What can hang from each mark:
bune: ketu lefusu
resag: morif
famo: lefusu vute
pere: bubov
bubov: morif vute
vute: bubov famo ketu lefusu
morif: resag
lefusu: famo raro vute

Each row was made from one small tree. Brackets hold a mark, then the marks that hang from it, in alphabetical order. Every link used is in the known rows. Write each row's tree.
Known rows:
{vute {bubov morif} {lefusu famo}}: [-1.81  1.15 -0.04 -0.61  0.05  3.56 -0.91  0.06  0.77  0.24 -1.16  1.39
  1.61 -0.03  0.88  2.40 -0.28  0.14  0.91  0.47  0.21  1.03 -0.01  1.14
 -0.30  0.20  0.95]
{lefusu famo raro}: [-1.61 -1.42 -1.76 -0.83  0.66  0.18  0.24  0.24  0.26 -0.27 -0.13  0.00
 -0.39  0.15  1.52  1.11  0.43 -0.40  0.45  0.19 -1.16  1.67 -0.16  0.46
 -0.07  0.12  0.50]
{pere {bubov {vute {lefusu raro}}}}: [ 0.27  1.76 -1.36 -0.39  0.47  2.55  0.63  0.17  0.43  1.25 -0.42 -0.11
 -0.49 -0.18 -0.31  3.89  0.04 -2.84  0.46  0.02 -0.15  1.35  0.62 -0.57
  0.24  1.63  0.06]
{bubov {morif resag} vute}: [-1.30  1.49  0.11 -0.28  0.18  1.17 -0.29 -0.43  0.98  1.63  0.49 -0.41
  0.58  0.87  0.12  0.43  0.10 -0.93 -0.03  0.68  0.58 -0.19  0.29  0.81
  0.56  1.13 -1.42]
{famo {lefusu raro} {vute {bubov {morif resag}} ketu}}: [-2.79  3.56 -2.43 -0.97  0.23  0.64 -0.40  2.30  0.60  1.07 -0.24 -0.34
  1.96 -0.07  1.23  1.88  0.05  0.16  0.95  0.68  0.87  0.22  0.54  0.15
  0.42  1.12  0.14]
{vute bubov ketu {lefusu famo}}: [-0.96  0.78 -1.37 -0.87 -0.21  2.12 -1.19  2.35  1.02 -0.39 -0.84  1.47
  1.80  1.08  1.07  3.76 -0.63 -1.06  0.65  0.29  0.25  0.81  0.84 -1.18
  0.06  0.12  1.54]
{bune ketu {lefusu raro {vute famo}}}: [-0.46  0.43 -3.09 -1.92  0.25  4.81  0.24 -0.53 -0.66 -0.09 -0.93  1.28
  0.91 -0.69  0.53 -0.05  0.75 -4.14  0.32  0.97  0.46  1.14 -0.22  1.44
 -0.56  0.45  0.97]
{bubov morif {vute ketu {lefusu famo raro}}}: [-2.08  1.83 -1.88 -0.86  0.38  1.70 -0.13  0.47  2.19  1.24 -1.05  0.71
  0.33 -0.04  1.01  1.86 -0.27 -0.56  0.52  0.91  0.41  1.39  0.72  0.22
  0.67  0.66 -0.51]
{bune ketu {lefusu {famo {vute {bubov morif}}} raro}}: [-3.93  1.89 -2.82 -1.72 -0.32  3.52  0.14  0.38  0.17 -0.06 -0.82  0.88
  1.84 -1.27  1.05  1.21  0.56 -3.41  0.82  1.31  0.01  1.55 -1.33  1.61
 -0.22  0.70  0.68]
{bune {lefusu {famo {vute bubov}}}}: [-1.64  1.32  0.52 -0.36  0.07 -0.32 -0.23 -0.13 -0.09 -0.22 -0.26  0.60
  1.73 -0.65  0.53  2.19  0.12 -2.91  0.60  0.84  0.88  1.03 -1.15  0.34
 -0.32 -0.08  0.53]
{bubov {morif resag} {vute {famo {lefusu raro}} ketu}}: [-1.54  2.14 -2.21 -1.00  0.52  1.18 -0.66  0.68  1.52  1.08 -0.73  0.37
  0.58  1.27  0.68  0.77  0.06 -1.38  0.25  0.89  1.38  0.55  1.52  0.24
  0.50  1.18 -0.44]
{bubov {morif resag} {vute famo}}: [-0.49  0.28 -0.06 -0.53  0.45  1.20 -0.65 -0.56  0.99  1.31 -0.37  0.34
  0.15  1.27  0.09  0.17  0.26 -1.11 -0.06  0.86  0.99  0.44  0.62  0.99
  0.31  1.02 -0.86]
{vute famo ketu lefusu}: [ 0.94  0.39 -1.53 -0.86  0.16  0.25 -1.01  1.81  0.74 -0.39 -1.53  1.79
  0.25  1.57  0.06  0.81 -0.55 -0.31  0.14  0.25  0.77  0.79  1.47 -1.17
 -0.13 -0.16  1.43]
{bubov {morif resag} {vute famo ketu {lefusu raro}}}: [-1.09  1.43 -2.47 -1.57  0.50  2.17 -0.80  1.39  1.55  1.34 -0.84  0.89
  0.22  1.82  0.50  1.27  0.00 -1.12  0.07  0.80  0.75  0.89  1.48  0.16
  0.53  1.26 -0.10]
{bubov {morif resag} {vute ketu}}: [-1.67  1.38 -0.94 -0.41 -0.03  0.79 -0.54  0.83  1.68  1.34  0.20 -0.24
  1.03  1.35  0.21  0.92 -0.12 -0.96 -0.12  0.75  0.72 -0.42  0.62 -0.22
  1.00  1.21 -1.29]
{lefusu famo}: [-0.85 -0.91  0.34  0.16  0.33 -1.04 -0.18 -0.43  0.32 -0.36  0.04  0.20
  0.49  0.64  1.01  0.72 -0.02 -0.54  0.47  0.29 -0.35  0.94 -0.24  0.01
 -0.13 -0.34  0.22]
{bune ketu {lefusu raro {vute {bubov morif}}}}: [-2.06  1.35 -3.17 -2.03 -0.20  7.05  0.19 -0.47 -0.29  0.29 -0.92  1.07
  1.88 -1.65  0.60  0.96  0.76 -3.63  0.49  1.02  0.37  0.63 -0.70  2.08
 -0.32  0.95  0.65]
{vute bubov famo ketu lefusu}: [ 0.69 -0.01 -1.88 -1.41 -0.16  2.92 -1.49  2.62  0.73 -0.55 -1.92  2.17
  0.78  1.05  0.24  2.83 -0.38 -0.73  0.26  0.28  1.02  0.78  1.48 -0.92
 -0.12  0.24  2.11]
{pere {bubov morif {vute {famo {lefusu raro}} ketu}}}: [-1.14  1.52 -2.24 -0.38  0.53  2.26  0.15 -0.11  1.43  0.75 -1.86  0.27
  0.02 -0.42 -0.10  2.82  0.17 -2.04  0.65  0.51  0.87  1.39  0.91  0.00
  0.44  1.78 -0.05]
{bubov morif}: [-1.68  0.38  0.09  0.09  0.01  1.08 -0.10 -0.88  0.66  0.36 -0.74  0.14
  0.40 -0.61 -0.06 -1.05  0.06  1.51  0.19  0.32  0.22 -0.10 -0.43  1.24
  0.10  0.27 -0.54]
{resag morif}: [ 0.02 -1.23 -0.53  0.20 -0.31 -0.48  0.18 -0.85  0.35  0.01 -0.30  0.10
  0.11 -0.17  0.03 -0.54 -0.07  3.88 -0.29  0.02 -0.38 -0.93  0.89  0.16
  0.16  0.21 -0.87]
{lefusu {famo {vute {bubov morif} ketu}} raro}: [-2.92 -0.99 -2.22 -1.07  0.40  0.20 -0.18  1.69  1.10  0.36 -0.80  0.18
  0.85 -0.29  1.75  2.30  0.41  0.54  0.77  0.81 -0.62  1.61 -0.56  0.36
  0.59  0.63  0.24]

Which tree is each row?
[-1.80  2.64 -2.29 -1.29  0.24  2.18 -0.37  1.46  1.61  1.73  0.03  0.12
  0.61  1.37  0.53  1.56 -0.19 -0.92  0.09  0.63  0.32  0.26  1.06  0.01
  0.76  1.44 -0.67] -> {bubov {morif resag} {vute ketu {lefusu raro}}}
[ 0.03 -1.02  0.25 -0.37  0.52  3.87 -0.65 -0.62 -0.12  1.11  0.06  0.20
  1.96  0.41  0.67  1.26  0.49 -0.20  0.40  0.50  0.34 -0.36 -0.11  1.33
  0.06  0.77 -0.26] -> {lefusu {vute {bubov {morif resag}}}}
[-0.44  1.75 -1.29 -0.85 -0.19  3.85  0.22 -0.98 -0.58  0.09 -0.10  0.87
  2.05 -0.65  0.12 -0.05  0.24 -4.25  0.34  0.88  0.77  0.12 -0.64  0.90
 -0.45  0.18  0.30] -> {bune ketu {lefusu vute}}
[ 0.03 -0.07  0.12 -0.80  0.42  3.77 -0.53 -1.54 -0.21  0.00 -1.42  1.43
  1.57 -0.98 -0.04  1.14  0.50 -2.48  0.37  0.87  1.70  0.49 -0.47  1.56
 -0.56  0.20  0.69] -> {bune {lefusu {vute {bubov morif} famo}}}
[-1.09  0.90 -1.04  0.26  0.07  1.80  0.22 -0.16  1.54  1.00 -1.03 -0.16
  0.48 -0.29 -0.53  2.81 -0.02 -1.68  0.36  0.41  0.48  0.55  0.17 -0.50
  0.84  1.74 -0.77] -> {pere {bubov morif {vute ketu}}}
[-1.81  1.86 -1.88 -1.18  0.01  1.50 -0.41  2.49  0.97  1.17 -1.02  0.57
  1.24 -0.50  0.64  2.22 -0.03  1.12  0.61  0.66  0.22  0.65 -0.01  0.10
  0.61  0.85  0.30] -> {famo {vute {bubov morif} ketu {lefusu raro}}}
[-0.41  0.80 -0.13 -0.65  0.05  2.70 -0.84  0.85  0.27 -0.04 -0.49  1.25
  1.28  0.46  0.98  3.30 -0.31 -0.95  0.75  0.23  0.02  1.13  0.36  0.13
 -0.41 -0.05  1.36] -> {vute bubov {lefusu famo}}
[-2.38 -0.37 -0.23 -0.21  0.21 -1.12 -0.93  1.53  0.90  0.43  0.08  0.08
  2.15  1.36  1.35  2.03 -0.02 -0.15  0.67  0.83 -0.03  0.61 -0.50 -0.24
  0.53  0.53 -0.08] -> {lefusu {famo {vute {bubov {morif resag}} ketu}}}
[-0.43  2.28 -0.57  0.04  0.40  2.54 -0.48 -0.42  0.49  0.60 -0.71  0.43
  2.33 -0.47  0.94  1.33 -0.25 -0.45  0.94  0.52  1.58 -0.21  0.89  0.44
 -0.06  0.18  0.13] -> {famo {lefusu {vute {bubov morif} ketu}}}
[-1.97 -2.46 -2.62 -1.36  0.95  3.63 -0.69  0.89  0.80  0.53 -0.33  0.35
  2.04  1.09  2.25  2.79  0.67 -0.65  0.74  0.75 -0.61  1.12  0.08  0.78
  0.41  1.00  0.37] -> {lefusu famo raro {vute {bubov {morif resag}} ketu}}
[-1.52  0.37 -3.06 -1.69  0.00  2.98 -0.85  2.86  1.00 -0.32 -0.95  1.31
  1.08  0.73  1.48  3.99 -0.20 -0.91  0.63  0.22 -0.37  1.34  0.91 -0.78
  0.10  0.51  1.78] -> {vute bubov ketu {lefusu famo raro}}
[ 0.23  1.11 -2.36 -0.45  0.56  1.43  0.23  0.61  0.86  0.47 -1.21  0.13
 -0.31  0.14 -0.03  3.69  0.08 -3.19  0.51  0.26  0.70  1.45  1.23 -1.09
  0.37  1.53  0.41] -> {pere {bubov {vute {famo {lefusu raro}} ketu}}}
[-1.75 -0.83 -1.19 -0.63  0.86 -1.65  0.34  0.66  0.22  0.52  0.08 -0.34
 -0.05 -0.08  1.60  1.13  0.47  0.10  0.67  0.53 -0.96  1.84 -0.65  0.34
  0.23  0.23  0.01] -> {lefusu {famo vute} raro}
[-2.05  1.23 -0.22 -0.80  0.09  3.44 -1.28  0.68  0.50  0.47 -0.23  1.05
  2.15  1.39  0.99  2.50 -0.20 -0.50  0.79  0.38 -0.01  0.60  0.19  0.95
 -0.29  0.62  0.90] -> {vute {bubov {morif resag}} {lefusu famo}}
[-0.39 -2.61 -3.07 -1.88  0.86  4.56 -0.85  1.16  0.47  0.58 -1.15  0.90
  1.05  0.85  1.18  1.76  0.87 -0.23  0.27  0.63  0.18  0.70  0.72  0.94
  0.33  1.22  0.77] -> {lefusu raro {vute {bubov {morif resag}} famo ketu}}
[-1.86  0.72 -0.66 -0.48 -0.22 -0.07 -0.80  2.36  0.81  0.97 -0.16 -0.09
  2.04  0.63  0.40  1.47  0.03  0.69  0.33  0.73  0.47 -0.34 -0.28 -0.30
  0.82  0.96 -0.32] -> {famo {vute {bubov {morif resag}} ketu}}
[-0.17  1.56 -1.64 -1.01 -0.57  2.93 -0.99  2.75  0.76 -0.11 -0.85  1.26
  1.38  0.57  0.26  3.18 -0.55 -0.61  0.31  0.07  0.49  0.06  1.06 -1.14
  0.20  0.38  1.39] -> {vute bubov ketu lefusu}
[-0.19  0.04  0.19 -0.28  0.36  1.32 -0.20 -1.38  1.33  1.06 -1.45  0.76
 -0.47 -0.59 -0.06  0.03  0.19 -0.27  0.09  0.94  1.27  0.93  0.38  1.19
  0.34  0.45 -0.87] -> {bubov morif {vute famo}}
[-1.60  0.46 -0.55 -0.29 -0.26  0.00 -0.52  1.73  1.00  0.78 -0.85  0.18
  1.59 -0.56  0.31  1.46  0.00  1.11  0.42  0.77  0.72 -0.01 -0.44 -0.15
  0.83  0.64 -0.32] -> {famo {vute {bubov morif} ketu}}
[-1.57  0.01 -3.66 -2.38  0.10  4.62 -1.52  2.93  0.96 -0.05 -1.75  1.80
  0.92  1.64  0.68  2.48  0.11 -0.12  0.30  0.41  0.38  0.87  1.39  0.33
  0.06  1.23  1.91] -> {vute {bubov {morif resag}} famo ketu {lefusu raro}}
[-0.83  0.20 -1.36 -0.23  0.35  1.67 -0.46  0.44  1.21  0.88 -0.85  0.07
  0.61  1.47 -0.47  2.69  0.15 -2.49  0.25  0.49  0.57  0.60  0.66 -0.46
  0.66  2.04 -0.33] -> {pere {bubov {morif resag} {vute famo ketu}}}
[ 0.21  0.95 -0.41 -0.34  0.25  1.14 -0.08 -0.47 -0.01 -0.06 -0.28  0.64
  1.70 -0.27  0.00  0.94  0.05 -2.89  0.12  0.57  1.22 -0.12 -0.27 -0.17
 -0.12 -0.07  0.19] -> {bune {lefusu {vute ketu}}}
[-1.24  0.82 -1.30 -1.05 -0.09  4.75 -0.28 -0.81 -0.33 -0.27 -0.35  1.35
  2.83 -0.46  1.02  1.81  0.31 -4.93  0.79  1.17  0.64  0.91 -0.77  1.10
 -0.56  0.13  0.87] -> {bune ketu {lefusu famo {vute bubov}}}
[-0.60 -2.04  0.70  0.01  0.78  2.94 -0.60 -1.52  0.43  0.58 -0.62  0.67
  2.08 -0.09  1.57  1.92  0.38 -0.23  0.92  0.82  0.24  0.93 -0.53  1.45
 -0.05  0.09 -0.06] -> {lefusu famo {vute {bubov morif}}}
[-1.96 -0.45  0.73  0.12  0.32 -0.67 -0.44  0.08  0.63  0.50 -0.46  0.22
  1.43 -0.19  1.19  1.62  0.14  0.38  0.89  0.86  0.06  1.13 -0.93  0.69
  0.22  0.07 -0.16] -> {lefusu {famo {vute {bubov morif}}}}
[ 0.89  0.96 -2.31 -1.36  0.47  1.29 -0.27  1.59  1.28  0.78 -1.19  1.18
 -0.83  0.57  0.44  2.17 -0.14 -1.69  0.05  0.57  0.76  1.49  1.67 -0.90
  0.43  0.50  0.49] -> {bubov {vute famo ketu {lefusu raro}}}
[ 0.87  1.45 -0.45  0.19  0.58  1.15  0.24 -0.72  0.35  0.67 -0.95  0.11
 -0.22 -0.02 -0.39  3.19  0.04 -3.27  0.60  0.25  1.03  1.27  0.92 -0.52
  0.03  1.23  0.16] -> {pere {bubov {vute {famo lefusu}}}}
[-0.77  3.84 -0.34  0.45  0.22 -3.08 -0.06  1.28  0.43  0.71 -0.04 -0.32
  1.56 -0.06  0.64  0.59 -0.59  0.02  0.81  0.53  1.30  0.00  0.55 -1.08
  0.34 -0.10 -0.26] -> {famo lefusu {vute ketu}}
[-1.75  0.63 -3.23 -1.49  0.06  3.47 -1.00  1.54  1.14 -0.57 -2.50  1.49
  0.89 -0.36  0.84  1.64  0.16  0.04  0.66  0.57  1.41  0.81  1.36  0.60
  0.01  0.69  1.49] -> {vute {bubov morif} {famo {lefusu raro}} ketu}
